Known rows, with every way that one mark hangs from another
[j827 [j199 [j191 [j406 j23] j566]]]: [  4.8  16.4 -24.7  52.5  22.9 -24.6  -0.1 -17.3   2.8  -2.7 -18.0 -13.8
  13.0  -5.3  -7.4 -21.9  23.6 -17.3   6.1 -31.8  21.6 -40.0  18.8]
[j406 j23 j827]: [  6.2 -18.5 -10.4  12.0   2.8  13.9  14.6 -18.6   1.7  23.7 -31.2   4.5
 -59.5  13.3   1.3   8.9  18.1 -11.4 -20.2 -34.8   9.8  38.1  -6.7]
[j104 j191]: [  0.2 -22.7 -20.7  -0.8  -3.2  24.2   0.5 -13.6 -12.3   6.0 -13.4   8.8
 -69.6  10.3  -9.8  25.9  34.8   2.3  -3.3  -5.3  34.0  20.1   2.1]
[j562 [j199 [j191 j566] j827]]: [ -1.1  -5.4  -4.9  44.3 -12.3 -15.7 -27.7   6.8 -18.1  31.4   3.0  28.7
 -13.7  -5.4   3.5  -5.2  34.8 -23.8 -13.2 -15.9  36.6   8.4   1.9]
[j566 j191]: [  6.2  -9.5 -12.0  -5.6   3.8   1.2   2.5  -3.3 -35.3  23.9 -25.9  -4.4
 -51.8  -2.9 -18.6  44.1  45.3  -0.8   1.5 -18.2  34.0  19.4   8.8]
[j562 [j199 [j191 j406 j566] j827]]: [ -8.1  11.1 -10.1  49.5  -4.6 -32.8 -26.5  -7.7  -3.1   8.6   3.5  15.6
   2.1 -15.8  10.1  -6.0  29.6 -27.8  -4.8 -24.1  35.2 -31.2   0.8]
[j566 [j191 [j199 j827] [j406 j23]]]: [ 11.0  21.2 -17.2  29.3 -21.0 -21.6  -3.0 -13.3   1.4 -19.6 -18.6 -17.1
 -12.4  -4.8   0.1 -17.5  11.2 -34.8  22.1  -7.4  20.3   9.8  11.2]
[j647 j199 j566]: [ 10.8   2.6   0.5  25.3  14.2   2.7  11.5  35.2   2.2  32.6 -28.8   7.4
 -16.3  30.6 -10.5  19.7   7.1   8.3 -32.2   8.3  34.9   9.0 -17.7]
[j566 [j191 j199 j406]]: [  1.8  18.4 -12.2  11.6  10.8 -14.3  -3.3  -2.5 -16.0  -6.8 -17.0 -37.7
  -7.3 -10.6  -4.8  25.0  25.7  -7.2  10.3  -3.1  20.7 -28.6   0.7]
[j566 [j191 [j199 j827] j406]]: [  3.2  19.5 -10.7  16.5 -10.9 -27.3 -12.6  -6.1 -12.7  -4.6  -6.8  -7.5
  -5.0  -6.8   2.6  15.3  23.2 -25.8  15.5  -3.5  20.5  -7.9   2.6]
[j647 j199 [j566 j191]]: [ 16.8  -3.7   3.3  22.3   9.8   3.3  18.1  31.4 -18.1  19.7 -33.5  -8.4
 -27.7  19.3  -8.1  37.8  25.1  13.0 -13.5  20.4  44.4  15.7  -6.3]
[j566 [j191 j199 [j406 j23 j827]]]: [  9.9   1.8  -6.4  29.9   5.5  -3.3  12.3 -24.3   1.2 -22.0 -26.2 -44.6
 -24.2  -6.4  15.8   8.1  19.1 -10.4   5.5 -10.5   7.0  -3.5  -0.4]
[j191 j199 [j406 j23 j827] j566]: [ -1.1  19.2 -11.4  46.5  -4.1   1.3   8.5  -9.8  23.3 -27.6 -16.9 -43.9
  24.0   7.9   8.9  -8.4 -20.9   6.0 -19.2 -17.4   6.7 -31.0  -5.1]
[j647 j566]: [ 13.6   6.4 -19.8  -3.5  11.3  10.6  20.0   3.2 -15.6  23.0 -22.4  19.6
 -37.2  14.5 -21.4  41.7   8.5  12.1 -31.3 -13.7  24.4  18.6 -13.2]
[j104 [j191 j406 j566]]: [-10.0   4.9 -30.6  21.2  -8.6  13.5   2.8 -16.1   3.9 -35.9  -5.9 -22.1
 -17.2   2.5  -7.9  27.3   8.1  16.5  -2.2  -8.7  41.2 -38.1  10.2]
[j406 j23 [j191 j566] [j827 j199]]: [ 25.3 -37.7 -19.4  39.8  11.3   7.6  27.0 -22.5   4.2  19.1 -19.3 -21.1
 -42.9   4.0  -5.8   8.8  28.9  11.2  -8.5 -17.5  23.1  33.3   7.8]
[j104 [j191 j566]]: [ -3.7 -11.9 -23.9  15.2 -17.5  26.4   1.2  -2.3  -9.2 -15.6  -7.0  -9.0
 -32.4  13.8 -14.8  27.4  14.5  22.8 -11.9  -5.0  42.4  -1.9   9.8]
[j647 [j566 [j191 j199]]]: [ 22.5  10.3 -10.7   6.5   4.6   7.0  14.9  14.8 -31.2   2.3 -17.7 -14.7
 -17.3   8.7 -13.2  40.0  18.2  15.7 -15.0  21.1  23.1  13.4  -8.0]
[j406 [j191 j199 j566] j827]: [ 11.1 -15.9  -7.2  39.8 -11.0  21.1   9.5 -16.0  13.9   5.2  -6.1 -37.7
 -17.9   8.6   5.9  34.9   5.6  38.4 -23.6  20.8  14.6  -0.6 -18.0]
[j827 [j199 [j191 j406 j566]]]: [ -3.8  15.3 -19.6  39.0  30.2 -29.4  -8.0  -9.2 -11.1  12.7  -5.0  -5.6
  17.2  -6.8  -4.2  10.5  33.3  -4.5   0.0 -29.2  21.5 -55.1  11.3]
[j562 j199]: [ -0.9 -20.2  -9.0  -2.5  25.2  -3.8 -14.2  20.1 -28.1  51.9 -11.7  10.0
 -50.4 -10.2 -20.1   7.2  48.9 -29.4 -16.8 -31.7  31.9  23.4  -1.2]
[j104 [j191 j199 [j406 j23] j566]]: [  0.1  18.0 -28.7  47.8 -17.7  18.1   2.2 -10.9  26.6 -61.2  -8.8 -49.6
   6.2   5.9  -4.0 -25.1 -15.6   5.4   1.9  10.6  27.8 -33.7  11.3]
[j566 [j191 [j406 j23 j827]]]: [  6.4  -8.5 -12.5  15.5   7.3  -0.6  21.6 -38.5  -8.0 -15.5 -35.8 -25.8
 -54.7  -9.6  11.5  28.1  29.0  -9.7   4.9 -33.6  16.1   6.0   6.3]

Rows
[  7.0  -7.7 -17.1  32.9  -1.5  21.2  11.4 -36.3  25.7 -40.4 -11.7 -30.4
 -41.6   4.6  23.5 -13.4  10.8  -7.8   0.3   6.0   4.8  -2.2  -7.5]
[j104 [j191 j199 [j406 j23 j827]]]
[ -0.5   5.9 -35.3  34.3 -16.3  19.3  10.7 -23.4  19.2 -52.8 -21.2 -32.3
 -21.0   5.0  -9.3  -6.1  -5.2   7.4   3.5 -14.3  40.7 -23.5  18.3]
[j104 [j191 [j406 j23] j566]]
[ 18.4   2.1 -24.4  53.7 -22.1  19.7  11.2 -10.6  26.4 -12.2 -18.2 -50.0
 -10.4   8.0 -18.1 -13.6 -12.6  21.4  -7.2  20.5  24.8   6.9   1.9]
[j406 j23 [j191 j199 j566]]
[ 15.8  25.5 -16.3   9.3  15.4  -7.4  16.8  -1.3 -15.5 -20.9 -16.9 -28.3
  -1.2  -4.4  -5.5  39.3  10.3  11.1  -5.1  12.4  20.6 -26.9  -7.8]
[j647 [j566 [j191 j199 j406]]]
[ 10.2   7.1   6.2  49.6  12.8  -1.4   5.3  14.4   6.0  26.9 -28.4  16.9
 -19.9  23.9   7.4  13.1  16.6   7.1 -27.6  25.5  28.1  -7.7 -22.3]
[j647 [j199 j191] j566]
[ -4.9  11.1 -12.6  40.7 -30.8  -9.6 -14.2 -11.9  -4.0  19.2  -9.8  31.8
  -6.3  13.7   0.7  15.4  12.6  -2.0 -12.4 -13.1  28.6  -2.4   0.1]
[j199 [j191 j566] j827]
[ 24.1  11.7  -8.8   8.2 -18.5  -5.7   9.6  11.5 -28.9   7.4  -8.5  14.3
 -16.9  13.1  -4.2  32.5  14.2   0.0  -8.0  17.4  24.5  34.9  -7.5]
[j647 [j566 [j191 [j199 j827]]]]
[ -9.6  27.8 -16.9  48.3 -21.0 -23.5 -13.7 -25.1   8.9  -5.1  -6.3  17.8
  10.2   1.8   8.1  11.9   4.9 -11.2  -2.6 -19.7  24.6 -41.2  -0.6]
[j199 [j191 j406 j566] j827]
[ -6.0  -1.5  -5.3  28.1  20.0  -7.4   1.6 -47.1   5.9  11.7 -17.9   9.8
 -40.1  -7.0  27.5  34.2  35.3  -4.7 -13.7 -22.7   1.3 -30.8 -21.2]
[j199 [j191 [j406 j827]]]
[  9.3   3.5  -4.8   7.9 -21.5 -11.2 -11.8   7.8 -27.2  18.2 -10.0   7.1
 -22.3   6.2  -5.7  18.8  31.1 -18.7   6.8   2.1  23.5  31.5   2.0]
[j566 [j191 [j199 j827]]]
[-14.4  21.4   1.6  71.5   5.5 -17.2 -14.3  10.9  23.8   2.9 -22.3 -22.1
  26.4  10.6  11.5  -0.5   6.4   6.0  -9.5   4.2  34.5 -71.4  -3.1]
[j647 [j199 [j191 j406 j566]]]
[ -2.5   9.6 -12.4  58.9  -2.2  -0.7  11.6 -43.5  25.5 -25.2 -26.4 -16.6
  -7.6   0.0  23.5   3.4   2.2   4.5 -14.8 -22.4  11.7 -35.7  -2.1]
[j199 [j191 [j406 j23 j827] j566]]
[ 21.2   3.6 -23.2  58.5 -45.7   5.8   1.8 -12.2  27.8  -8.7  -9.4 -20.6
 -10.8  11.6 -11.2 -24.0 -14.4   3.6  -3.2  18.4  25.6  26.4   3.5]
[j406 j23 [j191 [j199 j827] j566]]
[  4.8  -3.7 -19.2  30.3  27.1 -16.5  15.8  -9.5  -0.2   3.9 -16.1 -19.7
   1.9   3.9  -4.4   0.8  14.3  -9.1  -9.8 -52.9  15.9 -15.1  11.6]
[j191 [j406 j23 [j827 j199]] j566]
[ 19.2 -17.6 -12.2  55.2 -19.7  25.7  18.0 -22.1  27.7 -10.0 -17.6 -46.9
 -21.6  11.2   5.4   2.3  -6.8  28.0 -17.3  17.4  12.0  15.3  -8.0]
[j406 j23 [j191 j199 j566] j827]
[-10.7  -8.4  -0.6  45.8  21.6 -10.4 -10.8 -17.1  -0.9   4.1  -4.8  -9.6
 -11.1 -19.5  25.0  17.2  37.5  -3.0 -20.8 -25.2  21.3 -43.6 -11.2]
[j562 [j199 [j191 [j406 j827] j566]]]
[  2.5   0.9 -12.1  33.3  20.2 -17.3  -9.2   6.2 -25.4  36.4  -9.2   8.6
   1.1   5.4 -13.5  12.5  39.8  -2.0  -8.0 -23.8  26.5 -18.2  11.1]
[j827 [j199 [j191 j566]]]
[  0.4 -10.7 -22.8  40.2 -12.9  25.6  19.2 -39.1  21.5 -53.2 -19.8 -29.0
 -34.6   7.2  15.0   8.5   0.4  17.0  -5.8 -17.3  26.7 -14.6   8.2]
[j104 [j191 [j406 j23 j827] j566]]
[-15.3   6.5  12.5  72.6   8.3 -13.2  -6.1  -3.5  27.9  -0.2 -20.2 -20.4
  15.2  12.2  34.6  15.2  11.1  11.7 -22.7   1.8  22.1 -60.9 -16.5]
[j647 [j199 [j191 [j406 j827] j566]]]
[ 29.9 -46.7 -18.3  23.0  25.4   4.1  26.6 -35.3   2.4  40.1 -22.3  -4.5
 -80.5  -0.2  -3.6   7.1  49.0  -9.8   0.1 -20.7  13.4  52.0   0.6]
[j406 j23 j191 [j827 j199]]
[ 26.5  -5.6 -20.7  41.2 -33.1   3.1   2.3 -23.3  25.8  12.9 -15.1  -4.9
 -47.1   7.4  -6.0 -22.8   4.8 -17.8   6.6  18.4  15.6  47.8  -5.2]
[j406 j23 [j191 [j199 j827]]]
[-10.9  34.1 -17.3  29.4   1.7 -11.6  -9.2  12.2   7.4 -12.4  -6.8 -38.9
  38.6   4.1 -12.5   8.1 -12.0   9.5 -15.1 -12.5  19.3 -54.8  -3.4]
[j191 j199 j406 j566]
[  9.0 -11.8 -16.7  14.3  39.0 -20.3  14.8 -20.6  -0.6  22.0 -22.4  -3.1
 -37.1  -3.1   1.1  -2.3  35.5 -29.6  -1.7 -54.0   7.2   7.0   2.8]
[j191 [j406 j23 [j827 j199]]]
[ 16.9 -10.6 -28.9  41.2 -20.1  19.2  18.1 -21.4  19.7  -3.2 -29.3 -29.3
 -39.0   4.5 -23.5   3.0   0.0  19.4  -6.8  -3.1  36.5  15.7   9.7]
[j406 j23 [j191 j566]]
[ 21.2 -14.0 -14.2  -3.3  47.7 -17.5  34.0 -16.5 -40.0  10.2 -19.4   1.9
 -33.7  -7.6   5.3  61.6  50.3   5.4  -5.9 -27.7  19.0   3.9  -1.5]
[j647 [j566 [j191 [j406 [j827 j199]]]]]
[  9.4  19.3 -17.3  25.0   1.6  -9.1   4.1 -10.4  -2.3 -22.7 -26.5 -45.6
 -12.8  -8.8  -7.8  -8.2  14.5 -17.4  16.5  -4.2  18.6 -12.7  11.3]
[j566 [j191 j199 [j406 j23]]]
[ 16.9 -40.5 -15.2  25.0  20.3   0.6  15.5 -15.0 -10.9  34.3  -8.2 -11.0
 -37.2   1.4  -6.3  42.3  40.5  24.3 -14.6 -18.2  23.1  16.2   0.3]
[j406 [j191 j566] [j827 j199]]
[ -1.0  28.6 -23.5  62.6 -29.1 -19.9  -3.4 -32.9  25.0 -22.5 -19.0   8.4
   3.3   3.0   6.0 -18.5  -5.4 -19.8   2.5 -21.7  23.1 -24.7   9.0]
[j199 [j191 [j406 j23] j566] j827]
[ -9.9  15.3  -6.1  32.8   5.7  -4.5   0.0  -2.6  12.8 -11.4  -2.4 -34.1
  27.8   7.0   9.7  23.9  -8.0  17.5 -24.3 -14.8   6.5 -47.7 -14.2]
[j191 j199 [j406 j827] j566]
[ -1.3   8.4 -21.0  15.6   2.9  10.7  -5.6 -15.3   8.6 -25.8  -1.3 -24.7
 -22.5   1.3   0.8   6.0  19.4  -4.3   5.0  10.6  16.1 -28.7  -4.9]
[j104 [j191 j199 j406]]
[-11.2  25.5 -18.6  44.1   3.3 -11.7  -7.0 -22.8   6.5  -8.7 -15.6 -10.7
   8.5  -3.4   0.8  21.0  10.4   6.7  -8.7 -17.6  26.1 -62.2  -1.2]
[j199 [j191 j406 j566]]
[ 21.9  -7.7 -21.6  36.6  -9.4  14.7   8.6 -19.3  21.3   9.5 -21.4 -32.6
 -48.9   3.2 -14.5 -16.6   8.7  -3.8  -0.9  19.9  14.5  27.0  -6.1]
[j406 j23 [j191 j199]]
[ -1.9   0.4 -16.7  27.4 -20.0  28.8  -7.3  11.3  -2.4 -23.1   1.5 -26.9
  -1.2  15.9 -11.6   8.1   3.9  23.5 -11.2  19.0  31.4 -11.0   3.4]
[j104 [j191 j199 j566]]
[ 14.2 -19.8 -14.4  10.4  35.6 -20.2  21.1 -24.5 -23.3   9.0 -27.0 -17.2
 -44.6 -12.4   4.5  16.5  55.0 -26.4  16.5 -44.8  15.6  13.3  16.2]
[j566 [j191 [j406 j23 [j827 j199]]]]
